Each row was made from one walk, in order. Every step used is in the known rows, and no mark comes twice. Write each row's walk.
Known rows
Q, C: [ 23   3  -1 -19  13  23 -20  22  27  12  15 -21  10   8  -8  -3 -16   9
  -5   5 -17   7 -19  -3   2 -31 -11  28  -6  13   2   6 -12  20   5 -22
   0 -14  -8  -1   1  13   5  -2   1  12  -5 -19  28  32 -18  11  -7  -2
  12 -34 -14 -11  -8   2  -6   7 -14]
N, M: [ -4   5   1 -11 -13  12   7  12  10   1  -8   4   3  -1  -3   1   8   5
  25 -15 -33  15 -14  -3  14  10  -1  17  -2  -1 -10  -7   7  10   1 -32
 -21  12   1  -7  -5   0 -14  -9 -19 -24  -3   3  11  23  -7  -1   1 -20
  -7 -28  33 -22  -9   8 -12  20 -21]
W, U, N: [ -8  -9 -29  22 -14  14  -4   9   2  -4   4  20  -8   9 -10 -24   4   1
   8  -1  32  -3 -11 -20   1   8 -44  -6  41  -7  16  32  -6 -16 -17  25
  17  27 -12  34   8  37  -6   5   3   2   6   1 -13  20   1   8 -21 -16
   7   8 -29   8 -10 -55  -9 -13 -18]
Q, F, W, U: [  0  10 -32  -7 -12   0  16  14 -19 -25 -11 -14  -6   8 -23 -34  19  13
  19  18   4   9 -65  -2  10 -55 -57 -17   4 -13  -1  22   6  16  -9 -35
  18  35  15  12   4  45   4 -21  26 -29  32 -14 -35   8   7  31   9   5
  43  10 -20  16  15 -24 -35  17  23]
F, Q, C, W, U: [ 16  -3  -6 -32 -22  16  13  42  48 -15  12 -21  -1  27 -39 -20 -29  41
  24  -9 -45  17 -63 -18   5 -69 -57  26  38  15  -9  51 -26  17   2   3
   4  17 -10   8 -23  53   9  22  -1 -37   8 -11  -8  58  -3  11 -17  23
  28 -31 -21  -5  14   4 -43  13 -38]
F, Q: [ -7   3  10   3 -16  -4  10  14  -7 -11  -5  -8  14  12 -13   3 -12  -1
   3 -14 -23 -15  -3  -3   6  -3  -5  24   7   1 -25  11  -2 -12  -9   0
  15  23 -11  16  -6  25   4  21 -14 -23  -4   9  19  25 -17  -6  26  18
  20  -1   9   2   9   6 -18   9 -27]
Q, U, W: [  0   4  -6   2  13   2   8 -43   2   2   0  14  11   9 -22 -29  -4 -17
  19  10 -18  23 -42 -13  14  21 -21 -13  -4 -20 -11  47  20  -1 -37 -11
  12  22   6   6  19  17   3  -7   5 -38  39  21 -27   3  -1 -24 -21   0
   0   7 -15 -12  22 -17  -4   5  -7]
K, Q, C, W, U, N, E: [-17  28  -6  -8 -12  70  -9  61  59 -12   6  -8  -2  33 -31 -64  15   6
   9  28 -16   7 -26 -16  12 -26 -68  29  34  -1  22  95 -20   2 -20   9
  21  38  15  63   5  55 -19   8   5 -37  30 -27 -35  59  -8  21 -21 -12
 -24 -48 -44  14  -5  -8 -59   2 -68]
C, W: [ 12   0   3 -29  -6   6  21   2  14 -12   8   0 -23  15  -7 -13   1  33
   2  11  -6  11 -21  -5   3  -7 -21  -8  25  16   2  19 -14   9   9  11
  -6  -6   9 -13  -3   9  -4   5  16 -37  19 -10 -41 -25  22   8 -15  25
 -10  -3   2   0  15  10 -30  16  -9]
C, W, F: [  1   5   7 -35   6  12  19  15  13 -10   8   1 -37   7 -34 -41   4  38
  -2   3 -21  -2 -28  17 -15 -28 -20 -19  -4   7   0  12  10  31   2 -16
 -15   5  20 -22   5 -20 -17   9  25 -42  21   0 -41 -27  16  26 -14  24
  23   9 -19   4   9   9 -44  34 -10]
U, N: [ -2 -10 -11  20  -4  19 -18   2   8   6   8  22  -8   8   7 -14  12   6
  -9  -8  27  -2  -2 -11  10  46 -21  21  27  -3   2  17 -11 -19 -13  11
   8   6  -5  21  19  15 -22   9   6  -6   2  -1 -13  -5  -5   2  -8 -13
 -14  -6 -15  19 -11 -30 -11 -13 -24]
Q, F: [ -3  -7  -5  -8  -5  11   3  15  -9 -10   5 -11   6 -11 -16 -12  12   0
   6   6  -1  -2 -20  28  -5 -25  -8   1 -15  -6   2  20 -16  21 -10 -28
  13   5  13 -11  21   5  -2 -24 -10  -5   0   7  11 -30  -7  37  10   4
  28   7 -19   5   1   3 -11  12  10]
W, U, Q, K: [ -6  -4 -27  15  -3 -25 -15  -2  38  -5  -1  -2  13   8   2 -32  -9  15
  37  19   6  11 -13   0  11 -32 -40 -22  -8  13  16  43 -11 -25 -12  54
  32  35 -53  30 -19  32  16 -35  -9 -16  31   9 -16  48 -35  21  -8 -24
  10 -35 -46 -42  17  -9  -9 -10 -40]
K, Q, F, W: [-15  22 -12 -12   8  18  14  26  -2 -20  -8 -33  21 -11 -36 -33  27   4
   0  27 -27  11 -47 -11   6 -41 -43  41  -6 -12 -14  34   1  -3 -13 -33
  44  28  25  19  32  33  -7  12  24 -36  41 -35 -33  -3  -9  31  23  -9
  35  -8  -8   8  21  14 -53  12   3]
K, Q, C: [-10  21   0 -12   6  24 -22  30  41   8  17 -37  33 -11 -31 -14  -3  -2
 -15   3 -34  10 -20  -8   2 -42 -19  50  -5   6   4  16 -13   7   8  -3
  31  -2 -12  17  13  12   7  27  -7   5  10 -24  30  44 -24   7  -5 -28
  12 -37 -18 -17  -8  19 -19  11 -29]
U, Q, F: [-10  -9 -21  10  -2   1 -15 -12  19  -3  -5 -11  19  -1  -8  -9   2  -5
   4  11  -8  -9 -14  38  18 -18 -18  -2 -11   3   4  33 -27 -20 -18   8
  27  13 -23  27  27   3  -2 -29 -27  -9  11   1  -7 -20 -18  32  17 -22
  25   0 -35   6  -8   7 -19   4   0]
F, Q, C, W, E: [ 16  28  21 -66 -20  26  13  43  39 -15  15 -15   8  35 -36 -31 -35  29
  31  -7 -38   5 -12  -4 -10 -44 -26  39  21   2 -19  10 -29   4 -23 -27
 -12  38  14  11 -16  21  -2  25   2 -46 -15  -4  -3  47   0  11  21  21
 -10 -23 -30   6  26  27 -70  -7 -49]
W, U: [ -9  -5 -13   9 -12  -4   9   7 -10  -4  -8  -4  -1   8 -10  -7   5  -9
  15   3   8   9 -13   1  -5 -36 -17 -26  11  -3  13   5   8  10 -12  14
   1   9 -10   5 -13  20  15  -4   2   9   0   4   8  30  16  -5 -14  -2
   6  17 -13  -9   5 -28  18  -3   3]
U, W, C: [ -8  -4  17 -17  25  14 -21 -15  22  41  13   7   7  18 -14 -32 -20  -5
 -10 -28 -29 -26 -58  -2   7 -17   4  13  -7   8 -16   7 -19  -4  -8  -2
  12  19  15  14  28   6 -29 -19  16 -13  11   5 -20  16  -3  13  -4 -38
 -11 -30 -11   5  -4   3 -13  -4  -3]
Q, U: [  2  -7   0  24  17  -1   5 -10   0 -20   1  -1  12  -9 -13   3   8 -16
  22  32  -8  20 -28  -3  18  14 -17 -25   3 -28  18  36  26   8 -12  -7
  22  13   1 -16  -4   7  28  -7  -2  -5  20  22  -2   4  -1 -16   8  11
  16   3 -26 -17  11 -12   5   0 -11]
K, Q, C, W, U: [ -3   2  -4 -31 -14  25  15  45  63  -8  19 -42   9  13 -45 -41  -7  23
  12  15 -46  33 -53 -24  -1 -77 -70  23  31  11  24  34 -14  19  -2  13
  23   7  -4  16  -1  41  11  30  18 -26  31 -28 -11  61  -5  21 -28  -1
   9 -27 -12 -23   9   0 -36  22 -35]

Which walk is each row?
[-34   1  14  21  45  19 -12  -9  36  20   8 -16  40   5 -52 -45  -3 -46
   4   6 -55  -3 -76 -22  27 -11 -14  12  -5 -24  -2  54   8 -17 -29  10
  60  36  21  16  29  18   5   2   7 -27  54  25 -16  31 -17   0 -12 -40
   8 -32 -36 -30   8   0 -28  -4 -34] : K, Q, U, W, C
[ 19  16 -28 -21   8  13  13   6 -14 -13 -12 -12  -3  -1 -16 -22  16  21
   2   8  -5  -4 -47   7   2 -28 -33   6   1  -7 -15  23  -5  11  -5 -57
  14  19  26   1  18  33  -8 -13  25 -34  25 -24 -37 -30  -2  37  19  10
  31  -7  -6  26  12   2 -41  18  21] : Q, F, W
[ -8   9 -35   7 -10  -4  -1  -8  17 -18  -3  -4   1  16  -5 -23 -10   9
  17  11  10  -6 -26 -34  18 -31 -32  -1  22   3  -6  25  21 -46 -18  31
  26  25 -17  57   1  44   2  -1  14 -38  14 -27 -46  29   5   7  -8 -21
  15 -11 -14  14   7 -24 -26  13 -12] : F, W, U, Q
[-11   0  18  13  25  16  -3 -25  30  13   0  -3  32  12 -35 -30 -43 -16
   0 -22 -42 -17 -88  -5  27   3 -10  19   0 -22 -30  67   3 -11 -37  -7
  43  43   3   5  14  26  -9  -3 -11 -49  27  34  -3  38 -23 -12  13 -17
  32 -16 -37  -8  18   8 -36   3 -41] : F, Q, U, W, C
[-27  10 -15   4  -9  18   0  23  -3 -13  -4 -43  23 -19 -31 -19  30 -14
  -1  17 -26   1 -22  23   6 -37 -24  18 -15 -14   4  30 -11   5 -13  -4
  46  22  16  12  27   1  -1   4 -11  -2  21  -1  16  -4 -15  24  18 -10
  22   4 -22  -9   0  11 -27  10  -6] : K, Q, F
[  4   0 -34  -8   7   6  -8 -15  11 -15  -5 -19   5   4  -2 -24   1  16
  -1   8  -7  -9 -41  12  25 -25 -28  17  -3  -1 -23  40 -12 -33 -18 -20
  28  31  -2  35  25  22 -10  -9   1 -51  34 -21 -52 -24 -11  33  10 -23
  31 -12 -31  23  12   4 -48  16  -6] : U, Q, F, W
[  3   9 -18  -3  -2   2  14   8 -15 -17  -7   5  -6  23 -14 -16   8   8
  14   9   3   5 -38 -45  -7 -31 -33 -12  21  -3   2  15  33  -6   0  -6
   5  33   6  18 -11  48  10   3  34 -21  15 -24 -32  31  19   3  -7  -1
  20  -2   1   4  15 -31 -18  12   4] : F, W, U
[-10  18   1  -9   0 -15  -3  37   4  -9  -4 -17  18 -10 -24 -39 -10  36
  12 -13 -27 -12 -14  23 -17 -20 -12  16 -20  10 -15  33  -4  22 -10 -25
  16  57 -20  -5  -4   2  11   6 -10 -44  21   6  17  28 -28  29  38  11
  54 -12 -39 -27  29  14 -52   6 -44] : W, F, Q, K
[-26  16  -8  41  10  20  -1  10  -3 -24 -14  15  19  -1 -44 -30   2  -2
   4  12  -9 -23 -28   5   7  42 -34   7  19 -29  -9  69   9 -11 -40 -19
  35  55 -13   7  23   5  -6  37 -21 -45  31  26  -1   9 -27  10  20   2
  56  16 -54  10  16 -30 -44   2 -65] : W, F, Q, U, N
[ 19   6  11 -55  16  34   5  33  43   6  23 -13 -23  12 -34 -47 -12  56
  -2  -2 -36   3 -48  11 -15 -55 -19  10   6  11   7  23 -12  50  16 -43
 -22   0  22 -32   7  -9 -13  10  22 -44  15 -20 -11  -4  -8  45 -19  24
  34 -23 -26   2   3   4 -58  39 -25] : Q, C, W, F
[-13  -8 -35  18 -12  -7  -3  -5  16 -17 -13 -17  17   3 -19 -23  -7 -16
  23  10   1  -3 -28  28  14 -52 -38 -29  -6  -6  14  48 -17 -15 -28  25
  34  23 -30  20  13  15  -7 -32 -24  -4  17   5   2  10  -9  28   2 -24
  42   7 -44   1   3 -14 -11  -3  -8] : W, U, Q, F
[  9  12 -27 -12   2  15 -16  16  51  -7   2 -16  14  16 -12 -26 -21  12
   3  14 -22  11 -54 -29  10 -57 -41  30  27  13  -5  38   0 -24 -18   7
  21  18 -20  48  -2  44   6  -5   6 -34  10 -43 -31  63  -6  24  -8 -34
  29 -42 -29   1  -9 -19 -33  20 -24] : F, W, U, Q, C
[-45  31   5  -4  11  12   6  -9  -5  -2 -14 -16  33 -15 -66 -64  15 -31
   9   3 -45  11 -41  -7  -2 -15 -30   0 -18 -33   2  53  31  10 -49 -20
  31  49  24   9  44 -10  -9  33  13 -56  61  12  -9   2  -7   5  -5 -25
  39  13 -44 -28  17  -8 -37  18 -29] : K, Q, U, W, F
[-13  31 -32  23  -4  49  -7  22 -14 -25 -24   7 -14  28 -12 -56  38  11
  27  19  29 -19 -42   1  21  -4 -63  -9  16 -16  -3  77  -5  -9 -37 -40
   8  64  34  55  11  54 -19 -46   9 -48  14 -25 -48  13  11  33   9 -13
   2  -5 -37  60  18 -42 -51   7 -10] : Q, F, W, U, N, E
[ 20  -3 -14 -38  -4  19   7  25  50  -5  36 -17 -16  31 -29 -21 -11  29
  15   7 -21  30 -61 -14  -7 -66 -51  -8  22  16  25  28 -10  21   9  -1
  -2  -2   2 -10 -13  41  16 -10  16 -15  17 -21 -15  41   6  26 -35  21
  11 -36 -14 -11   4 -17 -23  14 -15] : Q, C, W, U
[-25  20  17  -7  -8   4  -3  24  -5 -10 -17 -10  11  -4 -29 -20 -13   7
 -13 -15 -31 -30 -10  21  -8  -7   6  20 -12 -10 -12  14   0  10 -22 -36
   0  43 -13   5  11 -16 -16  39 -14 -33   0  20  12  16  -8  16  24   6
  50  13 -13  16   4  13 -42  17 -30] : W, F, Q
[ 10  -4  -7 -11  39  28  -7  11  16  22   2 -17  -2   7 -10 -27  -4  23
 -12  -2 -15 -27 -89  16   9 -43  -9  17  -3  -3 -10  18 -13  14   6 -36
  32  28  31   1  21  29 -10 -32  26 -28  15 -21 -28 -21 -10  35  17 -18
  34 -26 -20  31  12   8 -42  20  13] : Q, F, W, C
[ -8  33  13 -38  -9  23 -17  12  18  16  -5 -23  18  11 -50 -51 -35  26
  -8 -34 -55  -8 -47   8  -9 -35 -11  60 -17   2 -34  28 -23  18 -30 -67
   3  42   6  13  39   6 -33  29 -13 -45  10  -3  21  47 -15  29  17 -15
  44 -11 -27   7   9  11 -55  27 -32] : U, W, F, Q, C
[-24  10  -2  23  20  -1   6  11   8 -27  -9 -22  33 -19 -36 -13  24 -37
   6  36 -27  27 -21 -18  13   0 -21  -6   2 -35  19  41  23  -8 -23  13
  56  10  -8   3   6   9  24  16   1 -14  41  15   3  21 -16 -27   2  -8
  17  -7 -19 -35  10   3 -12  -2 -37] : K, Q, U
[  3  13  15 -31  -4  -7  20  39  28 -17  15 -10 -11  12 -28 -60 -11  69
  19  -5 -37   0 -34  21   0 -33 -34  17 -11  19 -13  48 -10  21   5 -14
   9  46  -3 -23  -9  17   0  12  13 -73  39   8 -29  12 -20  38  15  39
  46 -22 -36 -30  45  30 -83  25 -46] : C, W, F, Q, K
[ -8  17  25 -28 -18   8  22  27  18 -18  -6 -10 -24  15 -33 -40 -16  41
  -6 -16 -37 -16 -34  13 -13 -18 -21  12   6   1 -21  22 -12  13  -3 -20
  -1  33  16 -10   0  -9 -23  35   2 -62  14   4 -29  -6   1  28  10  37
  39  18 -19   9  22  14 -67  28 -39] : C, W, F, Q
[ -9 -16   6   4  38  14  -9 -32  25  26  14   1  20   9 -24 -39 -17 -19
   6  -6 -28 -17 -82  -7  19  -1  -6 -16  -6 -19  -6  47  13  -1 -21  -1
  38  28  16  -7  26  19   5 -24   2 -35  37  31 -18  12 -15  -3 -11 -22
   0 -20 -34 -11   5  -5  -6  -1 -10] : Q, U, W, C
[-40  25  -8  31   5  37   6  21   9 -18 -30  18  17   0 -41 -33  12   5
  24 -11 -45 -12 -48   7  28  49 -44  21  16 -40 -16  63  13   1 -41 -53
  12  68  -7   9  21   9 -18  19 -33 -72  22  37  18  30 -35  11  17  -9
  45  -5 -29 -10 -11 -29 -55  16 -87] : W, F, Q, U, N, M
[-37   1 -14  50  13  23 -15   5  17 -21   5  -5  30  -9 -32 -28  30 -30
  -2  30   1  11 -23 -19  13  41 -46  10  19 -38  23  68  12 -20 -30  31
  60  35  -5  30  23  28  12  28  -3 -19  49  12 -13  11 -30  -7  -9 -24
   8 -12 -37 -23  -5 -30 -28 -14 -52] : K, Q, U, N
[ -1  30  16 -24   0  24 -17  40  20  -3   0 -33  20  -7 -35 -19 -29  29
 -14 -16 -46 -18 -24  25 -18 -45  -1  44 -14  10 -20   9 -14  23 -10 -60
  -2  35 -12  -4  12  -9  -7  31 -20 -22 -12  -7  36  45 -27  25  24  10
  66 -18 -27   5  -4  23 -36  29 -39] : W, F, Q, C
